Each row comes from the steps of one walk. Every step used is in the known rows, and no mark comes twice. Write the walk behind each row, first mark first.
In the rows, zero is written as 100.
Known rows
D > G: [93,106,109,118,84,84,90,94,89,102,105,87,90,104,95,103,95,102]
F > E > D > G > C > N: [95,113,92,107,121,118,79,102,99,116,112,114,101,105,102,106,96,114]
E > C: [103,77,103,100,99,90,86,102,115,97,105,110,93,102,95,72,104,108]
E > D > G > C: [92,109,97,99,110,101,92,97,92,107,111,111,87,94,94,102,97,95]
F > E > D: [102,105,89,102,103,119,83,105,106,116,114,113,102,96,111,79,101,111]
F > G: [114,98,99,106,100,99,123,97,103,93,84,96,96,96,108,114,111,80]
C > E > D: [98,88,98,75,106,109,82,114,101,104,117,113,97,96,102,70,97,89]
D > E: [89,79,99,104,85,85,93,104,96,96,113,103,107,96,117,76,102,104]
N > C > E > D > G: [108,97,97,80,94,115,92,103,96,105,102,89,94,98,94,88,83,100]
G > D: [90,94,110,107,77,90,101,96,105,92,100,83,100,95,108,55,108,90]
F > E > D > G: [99,113,92,109,106,115,79,103,100,119,116,111,98,102,104,86,96,113]
N > C: [110,92,97,95,75,106,107,93,100,97,88,77,98,93,101,98,93,103]
N > C > E > D > G > F: [106,105,98,82,94,117,99,102,95,106,99,88,100,97,94,102,84,105]
N > C > E: [109,90,99,82,84,112,96,103,94,101,95,81,102,99,100,93,87,99]
C > G: [115,92,95,92,96,90,117,102,103,86,84,99,95,101,95,119,110,79]
F > G > D > E > C: [105,92,103,108,108,93,117,98,109,89,92,101,100,100,109,77,110,86]
C > G > D > E: [105,90,98,95,97,85,115,103,104,82,90,98,101,103,101,86,109,79]

Write each row's walk
[114,93,95,90,87,102,119,96,102,87,81,81,100,100,97,97,96,91] | N > C > G > D > E
[111,81,101,95,109,88,100,103,119,87,94,110,92,107,87,76,108,94] | E > C > G > D
[90,122,112,119,82,88,105,91,87,105,100,86,102,100,94,129,96,113] | D > G > F
[91,129,108,123,87,97,97,94,86,113,103,89,109,105,97,132,94,121] | D > G > F > E
[121,111,90,87,94,118,125,96,103,100,79,90,106,96,94,133,95,103] | N > C > G > F > E > D
[103,97,102,109,101,94,122,97,104,89,90,95,102,98,113,83,110,81] | F > G > D > E
[107,99,98,101,127,103,125,95,96,91,77,102,102,102,104,153,110,80] | F > G > C > N
[91,120,108,122,103,98,93,94,98,108,104,97,106,109,91,130,95,127] | D > G > F > E > C > N
[87,112,108,104,103,90,82,100,66,109,105,92,100,112,94,128,89,96] | D > G > C > E
[97,112,103,109,102,111,103,99,111,108,98,105,121,101,102,128,104,132] | G > F > E > C > N
[114,116,92,94,105,107,124,103,104,99,86,109,110,99,97,141,108,96] | C > G > F > E > D
[103,88,102,107,117,95,118,97,117,84,91,102,99,102,107,82,111,88] | F > G > D > E > C > N
[85,107,107,113,111,89,91,93,81,99,98,92,96,110,92,140,95,102] | D > G > C > N
[89,64,98,101,112,87,84,106,117,88,115,118,102,105,105,72,103,116] | D > E > C > N
[94,115,101,103,100,102,102,96,103,107,111,109,91,88,93,101,99,105] | E > D > G > F
[93,105,103,83,107,107,84,111,94,108,117,109,99,99,96,90,92,97] | C > E > D > G > F
[95,104,98,101,101,100,92,98,105,104,114,110,81,91,94,80,99,97] | E > D > G
[115,79,97,92,110,89,99,105,117,89,94,115,92,107,87,92,107,97] | E > C > G
[91,99,98,78,116,107,87,109,74,109,105,111,108,100,104,119,96,85] | G > C > E > D
[86,81,107,106,91,84,90,101,109,91,112,99,104,100,109,36,105,103] | G > D > E > C
[97,124,98,105,94,117,109,99,102,116,103,106,119,91,108,124,103,121] | G > F > E > D
